Each row comes from the steps of one walk. Every step used is in the known rows, and no mark comes twice. Write the walk behind each row, first mark first.
Known rows:
T > S > L > K > Q > J: [ -4  26  -5  16   9  -3  -4  14  22  29   9   6  11  -1 -10  14   1  14
  23  18   1   0 -11  24   3  -7  16 -14 -10 -22 -19   0 -11 -12   8 -16
  -9  -5   5  -1  -5   5   5 -17  -8]
J > D > U: [  4  -1  -9  -4  16   3   2   7   4   7 -13  -9  -6 -12  -4  -1  -8  14
   4  -1 -10  -6   1  -2   4   8   0   7   1   8   1  -1   7  -4   3   3
   4   1  -2   8  -3   6   3  19 -10]
K > L: [ 11  -1  -4  10  -5  -5   3   1  -9   3   4   3   6   4   4   0  -2   8
   2   2   5  -1   6   2   2  -2   8   7   0   2  -3  -1   2 -17   1  -4
   1  -2  -1  -2  -3   6   8  -3  -1]
B > S > T > K > Q > J: [ -8  12  11  10  -4   8  -1  15  14  18   8 -22  17   1  -4   3  -1  15
   8   4 -20  -2   0   8   7 -11  -6  -6 -12 -26  -8  15  -6 -24 -12   0
 -17 -25 -15   1   3   9 -17 -12   4]
U > D > J: [  6   5  -9  13  -9   4   3   6   4  -5 -11   2  -3   5  -2  13   7  -8
   5  -7  19   4   6   4  -4  16  -9  -9  -6  -4  -6  13   7   5  -3   1
  -3   8  10  -1   9   9  -7  10  12]
L > S > T > K: [ -1  16   8   6   4   3  -5   8  10   9  13 -21  12  -3  -3 -12   1   1
  -9   4 -11   3  -2  -2   2  -8 -16   3 -13  -5   1   4   4  -2 -13   2
   5 -12  -4   5   9   7  -7 -13  -7]
Q > J > D > U: [ -1  -2  -9 -10  19   0   4  17   3  11 -13  -8   7 -12  -4   5 -17  17
  18  -1 -15  -4   7   5   3  11   6   3  -5  -1  -4   4   6 -11   7   9
  -2  -3  -2   2   2   7  -1  18  -1]
J > T > S: [  5   9   6   4   8   5  -2  -5   3  -1  11 -13   6   6  -7  -2  -1   3
   5   4  -9  -3 -13   6   7  -6  -3 -10 -15  -3  -9  -1  -7   6  -6  -8
  -7  11  -7 -10  -9  -9   8   6 -13]
J > T: [  7   5   4   1   5   0  -1  -1   0  -6   3  -4   0   1  -4   2  -7   0
   6   4  -2  -2   0  -1   7   4   0 -16  -9   3  -6   4  -7   4  -6   5
  -4   4 -13 -10  -7  -3   6   9  -8]
U > D > J > T > S > L: [ 11  24  -9  23   2  -1   8  -2  12  -4   6  -3   3  13 -12  15  11  -1
  16   4  12   0  -4  16   4  16  -3 -15 -26 -12 -15  16  -1  15 -10 -10
   1  17   3  -9   1  -6   1   6  -9]
Q > J > B > K > T > S: [ -7  16  19   6   2  21   9  -4   8   5   3 -22  -6  -2 -24   6  -4   8
  14   0  -4 -13  -4  14   8  -7   8   6 -24  -7  -6  -7  -6 -16  29   7
 -18   9   9  -5  -4   0   0   6 -16]
S > T > J: [  6   9   5  -1   2  -9   5  14  13   5  11  -4   6   4  -6  -6   8  -1
  -4   1  -6   4  12  -4  -3 -12 -11   5 -14  -3   3   5  11   2 -11  -2
   6  -6  -5   4   8  -5  -4  -4  13]
L > S > T > J: [  1  16   5  -1   4  -1  -1  13  15  10   7  -9  13   4  -1 -15   5  -5
  -5   6  -8   5   4  -3   0  -5 -19   4 -15  -2  -3   3  15   3 -17  -3
   7  -2  -1   3  12   5  -2  -8   4]
S > T: [ -1   4  -3  -1  -4 -10  -1   1   3   2   3  -2   2  -2   8  -1  -1   1
   0   6  -9   3   3  -8  -2  -4  -8  -4   0  -7  -5   3   0  -3 -13   5
   1  -5  -5  -2   9  -1  -1  -4   8]
K > Q > J: [ -3   8  -5   4  -3   3  -4  13   7   8  -6   2  12   1  -7  14  -7  11
  19   7  -2   1   9   5   5   4   6  -8   0 -13 -11   5  -6 -20   2  -1
 -13 -10 -13  -1  -1   8  -6  -7   6]
D > J > B > S > T > K > L: [ 14   6  13  18  -6  11   9   7   0  17  25 -17   1  -5  -7  -4   1   5
  -9 -19 -12  -2   7   1  -4  -2  -7   9 -18  -9 -15  -1   4 -17 -10  16
  -5  -4  -6   5   7  19  -6   9  -6]
Q > J > T > S: [  0  13  10  -1  12   2   0   4   2   0  10 -14  18   3 -13   3  -9   7
  19   0 -11  -3  -2  13   6  -5   1 -14 -23 -11 -15   4  -8  -4   2  -1
 -12   9  -6 -17 -10  -6   2   4  -9]
T > K > B > J > D > U: [  3   8  12  12  12  10  12  19   1  13  -7 -11  -1   6 -21   4  -5  20
   8  -1 -19  -1  -2   0   9   2  10  19  -7  -2  19   3  13 -10   6 -11
   1  -7   0  17 -14  19  -4  16 -22]
L > S > T: [  1   9  -4   3  -1   0  -6   3   6   7   2 -10  11  -1   9  -6  -3  -2
  -1  11  -6   3  -4  -3   1   2 -16  -6  -2  -1  -7   2   3  -2 -17   6
   3  -5   1  -4  11  10   1  -7  -5]
J > B > S > L > K: [  2   8   7  11   3   2   0   3  16  24  14   3 -21 -13   0  -4  -4   7
  -2   6  -9   0 -10  16  -1   4  13 -11 -13  -6 -15  -8  -8   6  -5   6
  -1  -3  13   0  -3  12  13  -3 -18]
J > T > K: [  6  10  16   6   7   6  -2   6   0  -1  13 -15   1   2 -15  -5  -5   2
  -1  -4  -7  -2   1   3   7  -4  -1  -1 -18  -2   1   7  -4   5  -4   0
   2  -1 -14  -5 -11  -7  -4   5 -12]
B > S: [ -6  -6   7   3  -1  12   2  -2   1   6   3  -8   4   2   7  -7   6  -4
  -5   0  -9  -2  -9   8   3  -2  -2  -3  -4  -6  -2  -3  -4  -3 -10   0
 -13  -4   3   2   0   2  -2   3  -1]
D > J: [10  3 -5  3  0  6  2  3 -4 -1  2  4  1  0 -4 10  5 -8  4 -7  6 -1 -2 -1
 -2  9 -3 -3 -3 -2 -4  2  2  1  2 10 -2  9  0  4  4  5 -9  5 -1]
L > K > Q > J: [  2  10   0   6   2   5  -7  24  10  24  -5  11   2  -9  -4  14 -10  12
  14  13   0   0  -1  14   3  -4  13 -23  -3 -13 -15   1 -10 -17   8  -1
 -11  -7  -6  -1  -4  14   0 -12   4]
U > D > J > B > S: [  4   0  11  14 -13  19   6   1   7   7  -8  -4 -13  -6  -1   8   1  -3
  -2 -10   1  -1   3   6  -5  19 -12 -12 -15  -3 -16   4  -1   9 -12  10
 -11   7  20   1   9  20  -3  13  -1]
D > U: [ 5 -2 -5  3  7 -2 -5  9 -2  3 -6 -8 -4 -9 -4 -5  2  8  7  0 -4 -6  0 -3
 -4  2  5  7  7  2  8 -1 10  1 -6 -1  4  4  1  4 -1 -5 -1  9  5]
Q > J > T > S > L > K > B: [ 10  29   2  14  18 -10  -4   5   7  22  19  12  11   7 -11  14 -10  16
  26  19   1   0 -15  17  11  -9  21 -20 -23 -18 -16   7  -9 -11   5  -9
  -6   0  -1  -7 -15  -2  16 -17 -25]
S > L > K > T > J > B: [ 12  20   8  14   4  -6   3  13  24  19  23  12 -23  -7 -19  -2   4  -1
  -5   9   7  -2   2   7   4   2  10   3 -27  -1   2  -1  -1   0  17  -2
  14  13   5  10   1   0  11  -7 -14]
K > Q > J > D: [ -4   5  -4  -4   9   8   1  14  15  12 -13  -1   8  -3 -11  18 -20  14
  16   7 -12   1   6   3  10   8   4  -8  -5  -8 -15   3  -9 -24   8  -3
  -9  -9 -16   5   1  17   0  -1  -6]
Q > J > B > S > T: [ -5  -1  13  -3  -3   3   2   7   8   9   6 -13   2 -12   2  -2 -14  11
  11  -6 -25  -5   9   1  -3   0  -6 -13 -14 -13 -22   3  -6 -11  -8  19
 -17 -10  -1  -9   9  14   2   3   1]

Write each row's walk:
[  9  13   1  16  -3   7   2   0   4   1   2 -10   4   9  -9  15   0  -6
  10  -2  11  -2  -7   9   1   9 -10 -19 -26  -7 -15  10  -3  15  -8  -3
  -8  18   5 -12   3   2  -2  12  -5]  U > D > J > T > S
[  7  13 -10  12   9 -11  -3   7  11  12   8  14  -8  -4   2   3   2   0
   2  12   7   2  -7  16   0   2  14  -7  -3  -4  -3  -3  -2   7   1  -4
   9   0   9   2  -2   0   5 -10 -10]  S > L > K
[ 20  25   1  30  -2  12   0  13  -4   7   0 -12   9   9  -6   4 -10  -4
   2  -6  17   4   6  13  10  14  -9  -2 -24  -2  -9  13   6  -9 -14  -6
   6   8  -3  -7  -2  16  -5   7 -15]  U > D > J > T > K > L > S
[ 10  16   2   6   6   6  -9  20  10  17  -4   6   2  -9  -7  16 -19  14
  16  17  -4   0  -6  12  16   1  12 -37  -9  -7 -19  10 -19 -16   3   4
 -12  -5 -17 -15 -10   7   2  -4  -8]  L > K > Q > J > T
[  3   5   8 -11  12   4  11  11  14   8   1  -5   0   3 -13  -4   0   0
  -8  -8  -6   3   6   1   5   0  -4   6 -19   2   0  -4  10   5   3  -8
   7   2  -4  11   1   6  -1   9  -3]  T > J > D
[ -5  10  17   7  -2  12   1  17  15  16   5 -12  -3  -9 -22  11  -9  19
  14  -3 -12   4  13   4   2   6   2   0 -15 -12 -10   4  -2 -10  10   2
  -4 -14 -17   3  -6  15  -7  -1  -6]  T > K > Q > J > B
[ 12  20  -6   4  15  -5   8  12  21  22  15   7 -11   2 -12   1   3  -3
 -10   8   4  -2  -5   9  14   0   9   5 -31  -1   1   1   0  -6  17  -5
  14   8   5  18   0   1   7  -6 -18]  S > L > K > T > J > D
[ -2   5  14   4  -2   1   4   7  12  10  15 -15   7   6   2 -14  12  -6
 -10  -4 -15   3   1  -1  -3 -15 -14   2 -16  -8   0   6   8  -2 -18  -1
  -5 -10   0   6   6  -1  -4   1  10]  B > S > T > J
[ -2   1   5   1  -4   2  -1   0   4   7   7 -12   7   0  12  -6   1   1
  -7   1 -16  -3  -6  -1   1  -9 -10  -6  -3  -8  -6   2  -4  -7 -20   9
 -12 -11   1  -3   9   3   0   0   3]  B > S > T
[  8  12  16   9   0  -4  -4  18  11  33  16   3   4   7   4  -4   9   4
  -9  15 -11   0 -14   1  -1 -27  -3  -5 -19 -12   0   0   4 -10 -16  -3
  -8 -14   6  12  -2  10  10 -17   1]  L > K > B > S > T > J
[ 13  22   7  23   8  11   2  -3   4  14  23  -5   8  14 -18   3  11   3
   9   1  -3  -4 -18   4  12   6   8  -1 -24 -17  -2  16   2  -8 -12  -3
  -5  -3 -13  11 -14  -2  -4  -1 -22]  D > J > T > K > B > S > L
[ -3  17  -7  20   6   2  -4  16  20  27   4   5   5  -3   3  11  -2  12
  17  18  -5  -1 -12  25   8   2  19 -17  -3 -24 -18   5 -13 -18  -4  -6
 -14 -13   2  -2  -6  11   0 -16  -4]  B > S > L > K > Q > J
[  9  20   7  24 -16  25   8  10  15  13 -27   0 -23   1 -21  28  -2   7
  14  -2  16   1   3   6   3  19  -5  -5  -7   0  -8   1  -2  -2   4   8
  -8  -1  -1   0  -3  22  -8  15  -1]  U > D > J > B > K > Q
[ -6  17   1   8  -1  15   4   9   5   9 -20  -6   2   5 -13  17  -8  13
  24   7   3  -3   0  14  10   1  11   0   0 -11  -2   2  -3 -17  10   3
 -14 -11  -9  -5 -11   8 -13   1   3]  B > K > Q > J
[  4  14   6  19  -3   9  -2   6  25  32   6   5 -21 -11  -6   9  -2  14
   2  17  -9   1 -13  15   3   4  12 -15  -9  -9 -16  -3 -14  -4  -9   0
  -6 -10   2   3  -5  18  12 -10 -16]  J > B > S > L > K > Q
[ 15  23  -8   7  25  -6   4  17  22  25   8   2 -11  -8 -14  -6   1   5
   0  12   1  -5  -4   9  11   3  17  10 -22   2  11   5   9  -6  11  -6
  15  10   6  18   1  -3   5   5 -11]  S > L > K > T > J > D > U
[  8  17  -9  14   4 -14   0   4   7  21   9  25  -3   2   0  12   2   9
   7  21   8   4 -13   6   2  -5  19  -3  -3  -6   4  -2  -2  -8   4 -10
   2  -7   3  11  -9   8  13 -20 -17]  S > L > K > B
[  6   6  -7   9   3   5  -4   0  -5   6  -3  -1  13   0   7  -4  -5   3
  -2   6   4   3   0   5   1  -2  -2   5  -1   1  -7  -6   4 -17  -7  -2
   4   0   6  -5   1  13   8  -7 -12]  K > L > S
[ 10   9  10   9   3   1   1  17  10  18  15   4 -10   2  -6  -4   9 -11
 -12   9  11  -4  -4   5   8 -11   3  -1 -20   0   9   2  -1  -4  14  -5
   4  10   9   8  -2  -4   1  -9  -2]  L > K > T > J
[ -7   5   5   7  -1   8   2 -11   5   1  13 -17   4   7  -7  -1   9  -3
  -6   5  -1 -10 -16   7  11 -11  -3   7 -19  -7   5  -3  -4 -12   8 -11
 -13   9   5   2   1 -11   4  -6  -8]  K > T > S
[ -3  13  19   9  -5  25   9 -12   7   8   3 -21 -15   2 -23   4   2   5
  -3   3  -3 -15 -12   7   9  -9   5   9 -22  -2   1  -9  -3  -7  19   3
 -12  11  11   1  -5  -8   4   6 -21]  J > B > K > T > S
[  6   5   7  15 -19   9   4   4  13  10  -3  -6 -12  -5   2   7  -2  -3
  -2 -10  -9   0   7  -2  -6  16 -23 -19 -15  -5 -18   7  -2   4 -20  16
 -13   1   9  -3  17  22  -2  10   6]  U > D > J > B > S > T
[  4  36   1  25   4   6  -1  14  22  14   5   8  -3  10 -17  13  -3  10
  16  23  -6   0 -14  25  15   2  19 -27 -15 -13 -13   1 -14   0  -3 -19
  -6  12  -5 -11 -19   5   7   4 -25]  B > J > T > S > L > K > Q
[ -2  13  -4   8   6  -5   1  -8  12   2  16  -2   7   7  -9  -2  13   3
   6   5  -1  -2 -10  16   0  -3   4   7 -10 -13  -4  -3   5   5   0 -17
   4   3   3   3   0  -9   4  -6 -10]  T > S > L
[ 12   7   3  12  -6 -10   4   6  -5  12  20 -12  12   4   1  -5   0   9
  -8  -4  -6   2  10  -1   0 -13  -2  17  -9  -9   3   2   6 -18  -8  -2
   2 -11 -12   3   3   6  -4  -6   0]  S > T > K > L
[  1   8  19  13   6  11  -1   7  -1  12  15 -18  17   7 -10   2  -9  14
  14  -2 -14  -3  -7  10  14 -10   6  -8 -23 -18  -4  16  -7 -16  -7  -4
 -19 -15 -13  -1 -19   4  -2  -4 -17]  Q > J > T > K > B > S
[  8   5   3   8   1  -1  -5   9  -3  25   3  19  -6   0   5  11  -4   8
   1  15   4   0 -17   1   5  -9   9  -9  -3   1   0  -3  -4 -10   4  -1
  -6  -9   4   7 -10  11  13 -16 -10]  L > K > B
[  2  11  11   3   2  -7   2   9   3   4  14 -15   6  -2  -7  -5   4   3
  -5   0 -11   3   5  -3   0 -12 -10   5 -13  -5   4   8   5  -2  -5   1
   4  -8  -9   3   6   0  -9  -5   1]  S > T > K
[  7  16   7  12   5   1   9  23   3  16  -4 -10   2   4 -17   1 -10  19
   8   4 -24  -2   4  -8   6  -4   3  13  -6  -7  15   7  15 -15  -6  -4
   1 -13 -11  17  -5  17  -6  16 -14]  S > T > K > B > J > D > U
[ 11  27  -1  15  16  -7  -6   1   8  14  19   1  -2   1  -7   3  -1   2
   6  13  -3   0 -20  20   7  -3  13 -19 -21  -7 -12  -3 -10  12  -2 -10
   6  12   1 -10  -9  -8  14  -5 -22]  J > T > S > L > K
[  4  20  21  -1  -6   3  11   9  17  10   1 -13 -14  -1 -22  -4   3   6
  -1  -4 -13   3  11  -4  -5  -9  -8  10 -16   1   0  -4  15  10  -1  12
   3  -5  -3   1  -2   4  -2  10  -2]  S > T > J > B > K
[  1   7   4   3   2  10  10   3  -1   5 -15  12   4  13 -11  16 -13  10
   9   7 -10   1  -2  -2  13   1   6   2  -2   1   1   0   1 -14   5  -6
  -8  -3  -2   4 -11  24   6   9 -21]  K > B > J > D
[  3  23   2   9   3  18  -1  10   7   5 -20  -6   3   6 -16  19 -14  11
  28  10  -2  -5   0  10  17   7  13 -16  -6 -10 -11   9  -7 -15   5   4
 -16  -8 -24 -18 -19   2  -9   6 -10]  B > K > Q > J > T
[ -1   0   6   7  -9   2   1  -1  -1  15   5  -3   6   6  12   1   0   8
   0  15 -16  -7 -14  -5   3 -12  -8  -2  -6 -10   0   4  -5 -17 -24   0
 -20 -18  -4   8   1  10   5 -13  -3]  K > B > S > T
[  0   5  -2   0  10   8   8  13   3   5 -20  -5  -5  -3 -11   1 -13  11
   6  -2 -17  -4   5   4   5  15   8   2   2   5   6   0   8  -3   4   1
   0   6   4   3  -7  13  -2  30  -9]  B > J > D > U
[ 13  11   2   6   9  13  -1  -2   1  -1  12 -10   7   7 -14   7   2  -5
   6  -7  -4  -7 -13   4   5   3  -6 -12 -19  -5 -14   2  -3   6  -3   4
  -8  21  -8  -4  -4  -6  -3  12  -9]  D > J > T > S
[  5  13   8  17  -2   4   4  15  -2  18  -4  21  -8   6  -3  14  -5   4
   5  15   1   3 -10   8   4  -5  17 -11   3  -2   5  -1  -3  -7   5  -7
 -10   0  11   1 -15  20   6  -5 -12]  L > K > B > J
[  7   1  21  13 -10   2   8   4   5  19  23 -24  -1  -6  -1 -11  -8  13
 -12  -6 -23  -1   9   0  -3 -10  -4  11 -18  -8  -7  -3   0 -16 -15   8
  -5 -13  -4  -1   5  14   3   1  -8]  J > B > S > T > K > L
[ -2   3  26   7  -5   9   3   3  10  16  18 -26  -5  -6  -5 -14  -2   7
 -14  -5 -25   2  -1  -3  -1 -10 -10   3 -21  -7  -5  -2  -1   2 -15   6
  -7 -15  -3   5   7   8  -5   1 -10]  J > B > S > T > K
[ 17  18   3  25 -14  18  16   6  -1  11 -20  -1 -20   2 -12  17  -6   8
  10 -12  17   3  14  12  -3  16   5   7  -8   3 -10   0   9  -6   8   8
  -1   7  10  -5  -1  25  -3  20  -6]  U > D > J > B > K > L
[  5  11   6  15   5   7  -1   6  -6  11  11 -15  14   2  -2 -13  -2   4
  -7  -3   3   6   3   7   4  -7  -1  16 -12  -1  -1  -2   9 -14  -6 -12
   5  -4   0   4  -5  14   0  -8 -17]  T > K > L > S
